Known rows, with every step that occurs:
duso sebi vuvurid zuli: [ 39.4  10.4 -13.0  25.2  -4.3 -27.9 -19.6 -28.3  10.7  20.6   5.1 -22.1
   3.9  13.4   3.8   9.2   8.0  -8.2  24.1  15.0   9.4  17.3  -5.5  20.9]
koni vuvurid sebi nusul bereg duso: [-24.5 -24.2  -4.2 -43.9   8.3  17.2  42.4   5.2 -21.1  16.1  11.8  23.3
 -17.5 -27.3   8.4 -10.2 -13.7   0.0 -11.8  16.3 -12.9  -1.0   3.7 -36.8]
nusul sebi duso bereg vuvurid koni: [-20.1 -19.0  -9.4  11.7 -24.9  -0.9   8.3  31.2  37.0 -13.4  16.9  -2.0
  -9.2 -10.5  12.9 -33.3   4.6  31.9  -9.3  25.2  17.0  26.7 -15.9   2.2]
nusul bereg: [  4.3 -11.1  16.1 -22.5  11.6  15.6  -5.1  -2.3 -21.2 -15.4  -0.7   4.5
  15.8 -17.7 -10.0  -8.6  13.4 -16.6  -4.2 -29.2 -10.4  -7.7  -8.7   3.3]
bereg vuvurid zuli: [ 16.6  19.1 -23.8  10.9   5.8  -3.7  14.2  -1.2  14.7  -2.9  21.5  -2.6
  10.8   8.1  13.2  -1.4   8.0  -4.1  29.4 -10.0  12.0  21.9  -8.9 -18.5]
vuvurid sebi duso bereg: [-18.9  10.0  13.9   7.2  10.7  -1.8 -16.2  11.2  -6.3   9.0 -10.7  -0.3
  17.4   6.1  -0.9  14.2 -28.3  -9.0 -16.4   9.1 -19.0 -10.4 -23.1  23.8]
sebi duso bereg: [-20.2  -7.9  23.6  -2.7  -9.0   2.4 -27.4  20.7   3.6   5.0 -20.2 -19.0
  -5.3   4.0 -11.5  26.4  -8.5  -5.8 -26.7  -0.3  -9.4 -15.8 -16.5  33.0]
vuvurid kero: [ 11.8   6.3   7.2  22.4  16.3   7.8 -12.7 -15.1  -7.2 -15.3 -10.8  23.8
  17.2   3.5  -0.2  26.3  12.9 -14.7  -1.9 -34.7 -23.1   4.6   1.2 -23.3]
duso sebi vuvurid pimo: [ 35.6  16.4  13.7  21.6   0.6 -15.5 -24.3  -6.1   8.1  -2.1 -12.9 -14.4
  10.6  17.2 -10.3  10.8  -1.5  -2.6  12.4   3.4  18.4  -0.2  20.8  24.1]
vuvurid koni: [ 15.1  -4.1  -0.5   1.4  19.2  11.3   4.6   7.0   8.3 -15.0  14.0  30.9
   1.9 -19.8   8.2  11.7  26.3 -10.3  17.1 -20.9 -13.2  -5.5  -1.7 -18.4]
vuvurid sebi nusul bereg: [-22.8   1.2   7.2 -14.9  12.4  21.9  25.6 -29.2 -39.8  18.5   9.8   8.7
  42.8 -10.2   4.7  -8.8   8.3  -8.1   4.4   8.0 -27.1  -5.1 -10.6   5.8]
kero vuvurid: [ 10.4  32.8 -15.6  -2.2  11.0  -3.6  -0.7  -6.2  -2.0 -11.6  -7.8  16.7
 -17.8   8.6   7.1   1.4   5.4 -10.7   2.0 -25.0  15.2 -19.7   5.0  -4.6]
vuvurid sebi duso: [-16.3  12.1  -2.3 -12.0  12.3  -0.4 -19.4  -3.9 -14.3   2.2  -6.6  -0.2
   8.0  17.9   9.1  16.2  -4.4 -19.7   9.5  -7.8 -17.9 -23.3 -17.3   0.7]
duso sebi nusul bereg vuvurid pimo: [-10.5  -8.0   9.3  -2.2 -10.8  18.5  16.4  -9.1   5.6  -0.1  14.9  -9.0
  16.8  -6.5  -5.3 -12.0   3.6  35.5  10.5  28.3  19.4  24.5  19.1  20.7]
bereg duso sebi: [ 22.3 -29.1 -21.4  -8.9 -10.7 -19.7 -37.4   1.9  16.6 -18.4 -12.7   8.7
 -55.6  -9.9 -14.8   6.1 -13.8   1.9   8.7   5.2   8.7 -18.1  10.5 -22.9]
sebi vuvurid koni: [ 26.5   6.2  -0.6  12.6   5.3  -0.2  11.6  -1.4   9.7  -0.2  16.6  -8.4
   9.8   2.0  10.0  -4.4  27.0 -11.9  11.6 -20.8   3.5  -5.5   9.5  -5.8]
duso sebi: [ 30.4   0.3  -2.9  11.3  -9.4 -21.4 -37.1  -8.0  15.5  -1.3 -14.7   7.5
 -17.4  -6.1 -19.5  16.7  -3.7 -14.0   1.4   3.1  -8.9  -3.6   1.9   3.9]
duso bereg: [ 15.0   3.5  20.3  18.4   2.8  -6.3 -11.0  17.7   6.9   0.1 -18.0   6.0
   8.0  -9.5 -21.4  13.0 -13.0 -15.7 -24.0  -9.5 -12.3  -4.4  -8.4  17.5]
pimo vuvurid zuli: [ 18.3   4.6  -4.5  -9.7  17.5  17.1  13.6   0.4 -10.7  -4.1   5.3  34.0
  19.2  12.6   4.7  23.3  -2.5 -19.5  22.4 -17.7   1.1   5.3 -12.4 -11.3]
pimo vuvurid: [ 21.6   3.4   6.9 -13.9  -0.4  11.7   0.7  12.8  -1.2 -12.1  -9.5  27.3
   7.1  13.6 -14.0  14.3 -13.1 -26.3  -6.6 -30.3   1.3 -15.0   9.6 -14.8]
sebi nusul: [-11.9   1.7  -0.4  -4.5 -16.0   7.7   1.2 -17.5 -12.8  25.8 -14.9  -8.0
   1.9   5.1  -7.7  26.4  26.6 -15.8   1.6   3.8 -16.1 -17.0   3.8   5.9]
sebi nusul bereg: [-22.2 -19.1  15.0 -24.8  -9.6  25.3  12.2 -20.0 -30.9  15.9  -0.3  -9.5
  17.8 -13.0  -7.5   0.9  29.3  -4.5  -5.7  -0.5 -16.6  -9.0  -4.4  18.7]
sebi duso: [-17.8  -5.7   4.6 -23.7  -9.7   4.6 -31.1   4.7  -5.5  -0.3 -15.8 -18.0
 -15.2  12.2  -0.7  27.1  15.8 -15.5   0.3 -15.5  -9.5 -28.3 -10.8  10.1]
duso sebi nusul: [  3.2  -6.1  -4.4   7.7 -27.0 -13.1 -20.8 -27.2   7.9  29.0 -15.5  -6.9
 -15.1  -2.4 -15.7  28.2  10.1  -3.3   0.5  30.7 -14.8  -5.7   6.2  16.9]
bereg nusul sebi: [  1.0 -17.6 -23.7 -13.9  -7.1 -30.4  -8.1  -5.2 -14.5  -8.5  -8.7  -2.7
 -31.0  -7.1  -8.3 -28.9  15.9  -1.5  17.2  -6.3 -12.3   0.0   5.3 -29.9]

Rows:
[-10.6  17.6   5.3 -21.6   8.3  -4.4  -3.3  19.5   4.1  16.9  -4.3  14.1
  -9.8   0.7  11.8  23.3 -17.3 -25.2 -15.7   0.1 -23.0  -7.9 -11.8 -17.4] | koni vuvurid sebi duso
[ -8.5  28.6  -4.0  34.7  -9.7  -7.2  34.7  -1.1  11.8  29.4   9.8  -8.5
  31.5  10.2  -3.2 -12.3 -27.0   7.1 -17.0  30.3  -4.9  16.0   0.8   3.7] | duso bereg vuvurid sebi nusul
[-25.0   5.4  -2.9 -24.5   4.7  13.4  10.0   4.4  -6.3 -13.6  27.3 -19.4
  22.6  10.0  14.7 -34.1 -13.0   6.4   2.6  -9.9   6.9   1.6  -9.8  -4.2] | nusul bereg vuvurid sebi duso
[ 37.0   9.8   4.8  47.1  -9.0 -19.8 -26.0 -33.3  13.6   4.4  -9.4 -13.3
   9.3  19.2  -5.3  11.7   0.3  -3.9  -8.0  -9.9  -2.7  15.1  17.2   0.6] | duso sebi vuvurid kero
[ 14.7 -32.2  10.7 -18.2   7.2   5.5 -12.6   1.7 -11.1 -26.8   0.1 -14.2
 -11.9  -3.0  -6.8 -22.5  -8.8  22.9  13.4   1.9  38.1  -4.8  21.9   9.7] | nusul bereg duso sebi vuvurid pimo
[ 22.8  30.2   1.2   0.0  22.3 -12.2  11.4  15.1   4.6  11.9   0.4  38.9
   3.3 -13.6   2.4  13.8 -21.7 -35.1 -12.9  -6.8 -26.5   4.3  -3.5 -34.3] | koni vuvurid sebi
[-23.3  -9.5 -16.8  11.9 -23.0  -9.6   0.1  13.2  16.7   5.5   6.9 -18.7
   2.3   9.5  15.1 -19.5   1.7  24.8   3.9  34.5  19.6  36.7 -36.3  18.7] | nusul sebi duso bereg vuvurid zuli
[  8.7 -18.1  -8.2  20.6  -5.5 -31.2  22.1   9.1   8.9   1.2  14.8 -18.5
 -12.3 -12.9   2.1 -48.8   7.7  23.7   2.2  11.2   2.7  21.7   8.8  -3.9] | duso bereg nusul sebi vuvurid koni
[-30.6  -0.1   2.5  -6.9  19.3 -19.1  -5.2  12.5 -12.1   9.9   0.0 -20.0
 -11.3   6.4  -0.4  -1.1 -32.6   8.5  -2.4   5.1 -25.3 -10.0  -5.1   5.6] | vuvurid sebi duso bereg nusul
[ 15.8 -37.8  -1.0   5.7  -4.9   0.3 -13.6 -23.0  -3.0 -21.0   5.0 -13.5
 -12.8  -0.1  -0.5 -23.2  -6.0  20.8  -8.1  -9.6  16.5   9.8  18.7 -15.1] | nusul bereg duso sebi vuvurid kero
[ 14.7  26.6   2.7   8.7  12.2   8.0   7.8  22.2  11.7 -23.5   3.1   5.4
  17.5  13.1  -1.0   0.1  -1.2   2.5  17.4 -21.1  21.8   4.3  15.7 -15.0] | bereg vuvurid pimo
[ -5.1 -36.0 -22.6 -12.6 -31.2 -10.3 -20.8 -15.7  10.3  14.6 -15.5  -6.7
 -53.6  -3.8 -13.0  16.3   1.1  12.3   9.9  32.8   1.9 -19.5  15.9  -9.2] | bereg duso sebi nusul
[-28.0  28.4 -10.4 -13.0  20.9  19.8  39.8 -36.9 -39.3  13.2  14.7  19.2
  24.1  -0.5  23.2 -22.1   5.4   7.2   3.4   9.4   2.5  -9.1  -2.7  10.1] | kero vuvurid sebi nusul bereg
[-18.2   3.7   9.2   5.2 -23.1  -3.2 -11.0  32.1  29.5   0.5  -1.5 -36.5
  -8.5  15.0  -6.5  -2.0 -19.0   9.6 -28.3   1.6  12.2   0.9  -4.1  18.2] | sebi duso bereg vuvurid
[ 13.3  18.6  -7.2  31.1   7.1  -7.6  18.8  15.3  22.7   3.1  17.1  -5.4
  17.3  -0.8   3.6  -2.2 -13.7   6.3   3.1   6.5  11.1  33.1 -15.1   3.7] | duso bereg vuvurid zuli
[-25.4  -6.1   5.9   9.7  -8.1  30.9  35.5 -25.1  -8.7   1.4  18.5 -10.9
  32.2   0.5   9.2 -13.4  19.5  20.9  -9.0  -9.2  -4.5  28.0  10.9 -14.9] | sebi nusul bereg vuvurid kero
[-10.7  16.2  22.8  -1.4   9.0  -7.5   0.7  34.9  13.8  21.1  -8.2  12.9
  -2.0  -9.7   1.3  22.1 -38.4 -14.3 -40.0  16.0 -24.2   2.7 -19.1   7.0] | koni vuvurid sebi duso bereg
[-24.5  -1.3   9.2   7.8 -18.5   2.7  -5.4  37.0  13.5 -17.5 -13.2 -10.3
   8.1  12.5   0.5 -18.4 -10.1  29.9  -6.5  23.6  29.2  22.3  -8.7  22.8] | nusul sebi duso bereg vuvurid pimo
[ 17.2  19.4  25.0  -9.5  24.3   8.2   6.7  34.7   3.7  -6.0 -13.6  37.5
  -1.8 -14.1  -2.3  33.3  -0.4 -18.8  -5.1 -16.5  -6.5   4.4  10.2 -16.0] | koni vuvurid pimo
[-21.9  11.4  24.5   6.9  -0.4  13.8  -2.5  41.9  18.3 -13.3  -5.0 -20.0
  10.9  17.4  -2.3  10.0 -18.2  22.0 -10.0   3.4  24.0   6.7   0.5  27.6] | sebi duso bereg vuvurid pimo
[ 40.8  -0.3  -3.8  25.9  -7.5 -18.4  -9.6 -12.2  31.5   2.4  16.5  -8.3
  -7.4  -6.7   2.1  -2.9  11.5  -0.4  11.2   4.2   7.4   5.8  13.5   6.9] | duso sebi vuvurid koni
[ -5.0 -42.2  -2.6 -42.2   9.2  17.6  -3.7   8.2 -21.3 -31.5   1.3   5.2
 -20.8 -20.0  -7.7 -19.0   4.2   0.5   0.4 -23.8   6.6 -21.4   1.7 -22.5] | nusul bereg duso
[ 10.1 -11.4  -5.0  15.4 -20.1 -44.3   2.1   2.2  -4.1  10.2 -11.0 -42.3
 -15.2   7.0 -16.7 -46.4  -6.3   8.3 -13.1   8.1   5.4  11.3   7.6   7.5] | duso bereg nusul sebi vuvurid
[-17.0  47.2 -23.9   4.9  13.1   0.8  27.6 -34.0 -21.8  22.8  -0.3  20.0
   5.9  17.1  22.0   1.4   0.3  -3.8  11.9  12.0   0.3 -16.9   4.4  -1.6] | kero vuvurid sebi nusul
[-32.4 -48.5  -3.1 -45.5  -9.5  27.6  13.6  -8.1 -30.2  -0.2  -1.7 -10.0
 -19.5 -14.7  -5.0  -8.1  20.2  11.0   0.7   2.5   0.7 -21.7   4.0  -8.9] | sebi nusul bereg duso
[-23.7 -22.1   8.8  -2.3 -25.6  -9.2 -32.3  15.2  -2.5   1.4 -27.2  -7.9
  -9.5  -0.9  -9.0  -2.4   2.5   1.5 -24.2  19.6  -2.9  -0.7 -27.4  30.2] | nusul sebi duso bereg
[ -9.5 -25.1   9.7 -13.2 -21.0   7.9  -7.9 -30.3  -9.5  18.8  -1.4  -9.3
  -0.7 -20.7 -14.3   4.3  14.5   6.0  -6.2  26.0 -12.9   1.5   0.5  29.2] | duso sebi nusul bereg
[ 32.0 -28.7 -24.0   6.9  -8.9 -18.1  -9.0   0.3  31.4 -11.4  15.5  -6.0
 -44.1  -7.6   5.3 -14.4   2.2  14.4  18.8   7.6  23.5  -7.9  22.0 -21.3] | bereg duso sebi vuvurid koni
[  2.9   0.0   7.3  11.9   9.7  21.0  18.4  -6.7   0.5 -29.1  20.7   6.0
  31.0  -4.0   5.3 -22.6   5.2  10.0 -11.0 -36.5   1.8  29.7   7.0 -27.2] | nusul bereg vuvurid kero
[  4.5  41.9  -0.8  -0.6  35.2  13.3   4.3   3.0 -14.1 -25.5 -12.2  32.9
   0.6  10.8  13.5  11.1   7.2   0.8  18.9 -23.8  27.2 -14.9  11.1   2.4] | kero vuvurid pimo
[  9.8  25.2 -18.7   2.3  27.8  10.0  19.4  -1.6   9.2 -19.9  17.3  38.8
 -17.1 -12.0  26.5  -1.1  18.7   4.7  16.8 -21.0  13.6 -10.0   4.4 -17.6] | kero vuvurid koni
[-10.7  17.2  -7.3   6.5   2.4   2.1  12.9 -27.6 -24.0  28.0  -3.6   8.3
  24.4   8.9   3.5  16.2   7.3 -20.0  12.7  12.1 -26.9 -12.3  -4.6  -1.0] | vuvurid sebi nusul
